Each row was made from one small tree. The marks that hang from a mark follow it in brackets, in alphabetical order. Every link used is in the known rows. Write each row's tree.
Known rows
K(F(H) R(U)): [ 31.7 -14.0  16.7  -9.6  -1.5  -4.6 -32.5  33.1  23.5  -2.2 -26.3  15.3
  19.7  46.8  -2.2  -3.8   9.5  -6.4  36.0  31.7  30.9]
D(H(F) K(R(U)) M T): [-16.0  30.7  12.3   2.0 -21.2  -6.3   1.3  -4.4  24.0   8.6 -51.1  19.3
  -0.4  33.2 -15.2 -11.5 -11.2 -13.3   9.6  11.9  37.0]
T(D(H(F) K(R) M)): [  5.7  25.6  -0.5 -20.0 -16.1  -5.8 -14.5  -2.6  10.7   0.7 -38.5  14.9
   8.3  33.9 -14.7  -8.0  -4.6 -19.0  29.9  22.5  30.7]
F(H(D(M T)) K(R(U))): [ 17.3  20.1  12.5 -13.9 -31.7  -8.4 -37.7  17.7  20.1  -1.7 -29.9  11.1
  11.4  36.8  -9.8  23.8   2.4 -21.7  21.3  76.0   9.1]
H(D(K(R) M T) F): [  6.5  34.1  -2.5 -11.1 -11.0  -2.9 -28.2   6.3  10.1   4.7 -37.6  26.7
  12.6  25.9 -12.2 -15.1  -0.6 -13.1   2.4  13.5  30.5]
F(K(R)): [ 53.1  -7.9  15.9 -14.4 -14.4  -2.0 -18.4  28.2  11.1   1.3 -25.1  32.4
  15.1  40.6  -8.7  15.2 -23.8  -6.3  27.7  53.6  15.4]
F(H K): [ 49.6  -6.6  12.4   3.3 -10.5   0.8 -36.7  32.3  10.1  -9.1 -26.8  21.8
   7.3  46.3 -20.7  20.6 -11.0 -24.6  28.6  76.8   3.9]
K(F(H) R): [ 43.7  -8.8  12.0  -7.4   2.4  -0.8 -36.2  37.5  11.2   3.1 -24.4  23.3
  15.3  48.1  -6.4  -0.8   7.8  -7.1  24.3  31.2  36.4]
U(R): [ 23.0 -14.0  13.9 -23.8  26.0  -7.2 -14.7  38.5  34.1  -3.1 -29.6  20.7
  25.8  47.4 -16.3   3.9 -33.1  -7.3  33.2  29.8   7.9]
D(H(F) K(R(U)) M): [ -1.4  15.1  10.4   2.2 -17.0  -3.9  -4.8   5.3  26.0  -0.5 -43.4  19.3
  -1.6  36.4  -8.0 -14.0 -11.2 -17.3  34.5  14.3  40.1]
F(H(D(M T)) K): [ 22.6  24.1   6.2  -1.7 -19.0  -5.3 -36.3  20.4   9.9  -5.2 -31.5  18.1
   6.9  38.5 -21.4  22.6  -2.0 -28.9  14.0  76.7   2.3]
D(M T): [ -5.4  15.2  10.4  -6.2   2.9 -11.8   2.8  18.3  14.6  11.2 -43.1  29.8
   8.6  45.0 -25.3   2.5 -29.9 -12.1   6.1  27.0   2.5]
D(H): [ 30.0  -5.0  10.7   7.3   4.3  -1.0   3.7  32.5   8.5  -5.3 -34.4  22.2
   7.4  45.1 -22.6   1.6 -35.8 -19.2  35.6  27.7  10.0]
K(F R(U)): [ 33.2 -14.7  16.1 -14.6   1.6  -6.0 -16.1  30.4  23.9   0.8 -27.0  22.0
  24.5  43.0  -0.5  -9.6  -1.4   1.6  36.0  16.9  31.6]
D(M): [  9.2  -0.4   9.3  -6.2   6.0  -9.7  -3.6  28.5  16.7   3.4 -35.4  30.2
   8.1  48.7 -18.2  -0.1 -29.6 -15.2  30.7  29.9   6.0]
T(D(H(F) K(R(U)) M)): [ -0.3  23.1   2.2 -20.8 -19.1  -8.4 -12.8  -4.6  16.4  -1.6 -39.0  11.0
  10.6  33.7 -12.4  -9.9  -4.1 -18.5  35.0  22.7  27.8]
H(D F(K(R))): [ 42.8   8.1  -2.4 -10.3  -7.7   3.4 -37.2  23.2   7.2  -5.5 -22.8  24.4
  19.1  28.5  -5.3  -7.4   3.3 -10.9  19.6  43.4  19.4]
T(D): [ 28.4   2.3   2.8 -27.0  -0.4  -7.4 -16.0  16.2   5.3  -3.7 -29.3  17.8
  23.5  39.8 -20.3   0.8 -22.1 -15.0  32.7  31.2   3.3]
M(D(H(F) K(R) T)): [ 16.8  12.9   4.8  -9.1 -13.4  -4.5  -8.9  11.3   6.8  -2.9 -38.1  20.3
   2.6  29.3 -16.7  -5.2 -21.8  -8.5  -2.0  14.7  47.4]

Which tree is each row?
[  2.0  15.2   0.9 -18.1 -12.7  -8.9 -11.1   3.4  17.0  -1.4 -34.3   7.9
  12.3  37.4 -12.7  -6.1   1.6 -17.7  35.1  43.1  11.8]
T(D(H(F(K(R(U)))) M))
[ -1.6  32.9   7.9   0.8  -3.0  -7.9  -3.2   2.2  15.0   7.9 -49.8  36.1
   6.1  38.2 -26.2  -8.0 -12.8 -13.6  -0.3   6.5  31.2]
D(K(F) M T)
[ 30.4  18.5   5.8 -17.8 -12.3  -4.8 -22.6  17.7  11.3  -7.8 -29.3  24.7
  23.2  29.0  -8.9  -2.6 -13.9 -13.6  30.4  11.4  31.4]
H(D(K(F R(U))))
[ 24.3  12.4  11.9 -14.0 -29.9  -7.7 -41.1  22.3  20.8  -6.0 -25.4  11.9
  10.8  37.8  -6.7  22.9   2.3 -23.0  32.8  77.7  11.2]
F(H(D(M)) K(R(U)))
[ 32.4  15.4   3.7 -26.5 -12.6  -4.6 -31.0   6.4   5.8  -2.6 -30.5  18.6
  20.0  35.8 -15.7  -0.8  -2.3 -15.4  28.2  23.0  31.1]
T(D(K(F(H) R)))
[ 11.0   9.9   7.7 -10.7 -15.7  -6.7  -7.7   9.3  12.8  -5.3 -39.0  15.9
   5.2  28.6 -14.5  -7.4 -21.0  -8.0   3.2  15.1  44.7]
M(D(H(F) K(R(U)) T))
[ 26.3  12.7   5.2 -28.1 -14.3  -6.6 -29.3   4.3  11.7  -5.4 -31.2  14.7
  22.3  35.1 -13.1  -2.9  -1.8 -14.7  34.1  23.9  28.4]
T(D(K(F(H) R(U))))
[ 11.0  15.4   8.9 -10.7 -14.5  -9.5  -3.5   9.9  12.9  -5.2 -40.2  17.2
   6.4  29.9 -15.5  -3.1 -17.9  -8.3   3.6  11.5  48.7]
M(D(H K(F R(U)) T))
[  0.9  29.4   2.0 -14.0  -4.0 -10.4  -9.4  18.8   8.8   2.7 -36.3  24.4
  15.6  34.7 -21.3   4.6 -23.3 -17.3  11.5  27.0   3.7]
H(D(M T))
[  6.0  18.1  -2.9 -11.8  -5.4  -6.3 -10.7   5.4  10.6  -2.9 -35.7  12.2
   8.9  38.1 -18.8  -6.1  -0.7 -21.3  30.0  43.4   9.3]
T(D(H(F(K)) M))
[ 32.1  13.0   5.4 -34.0 -15.8  -6.6 -21.1   6.1   5.2  -1.4 -31.3  21.8
  22.0  33.7 -14.9   2.7 -22.1 -13.3  31.3  19.9  24.3]
T(D(K(R)))
[ -9.7  38.6  14.7  -3.3 -23.6  -8.7   9.0   0.0  14.9  12.2 -50.8  26.8
  -3.5  35.8 -21.1   4.9 -28.1 -15.9   7.0  12.3  36.5]
D(H K(R) M T)
[ 21.6  12.6   2.3   3.7   9.5  -2.9 -30.1  28.9   9.5  -3.9 -31.9  21.1
  12.9  44.4 -20.4  -4.0   9.3 -19.6  16.1  32.9  19.8]
K(F(H(D(M T))))
[-11.9  21.2   9.9   8.7  -9.8  -6.7   4.2   8.3  22.3   7.6 -45.9  17.6
   0.0  39.7 -17.9  -5.8  -5.1 -13.9   8.3  41.2  13.3]
D(H(F(K(R(U)))) M T)
[  0.4  31.3  -0.9 -12.5 -13.4  -4.7 -26.0   4.5  16.8   1.6 -38.4  21.8
  14.9  25.0  -9.7 -16.3   0.7 -13.0   7.6  13.7  28.0]
H(D(K(R(U)) M T) F)
[  3.5  26.1  -3.0 -12.2  -9.9  -5.8 -10.8  -3.3   9.6  -4.3 -40.1  15.8
   7.6  34.7 -20.7 -10.5  -6.6 -23.8  29.8  23.7  23.1]
T(D(H(F) K M))
[ 26.2  21.3   2.9 -20.1 -13.7  -3.9 -13.7   2.6   4.9  -3.2 -34.5  16.6
  15.8  33.7 -16.6  -4.0  -7.6 -16.0  31.1  16.9  34.2]
T(D(H K(F R)))
[ 16.3  17.7   6.8  -9.6 -12.8  -7.0  -4.6  11.6   6.8  -2.4 -39.0  21.4
   3.4  30.8 -17.9  -2.3 -19.5  -7.9  -2.0  11.8  51.9]
M(D(H K(F R) T))
[ 23.9  14.9  -4.9  -4.2   5.7   1.0 -26.9  21.5   3.8  -3.0 -30.9  22.8
  21.2  29.8 -17.6 -15.4  -6.5 -12.7   5.0  22.2  10.7]
H(D(T) F)
[ 24.1   4.3   4.6  -6.7  -9.0  -6.4  -4.6  18.9   6.2 -12.4 -35.0  21.4
   1.7  33.7 -20.1  -0.1 -34.8 -17.3  19.7  19.4  39.1]
M(D(H K))
[ 13.6   7.4  12.3 -13.4  -8.6  -8.6 -32.5  25.5  24.4   0.6 -29.2  11.6
  19.3  41.1  -3.2  -2.0  16.0  -8.7  25.3  32.3  30.0]
K(F(H(D(M T))) R(U))
[ 13.5  24.9   7.6  -9.1 -16.6  -6.1 -35.9  20.5   8.7  -0.5 -34.1  17.7
   8.6  38.2 -19.9  13.7 -12.0 -26.0  15.8  41.2  18.2]
F(H(D(K(R) M T)))
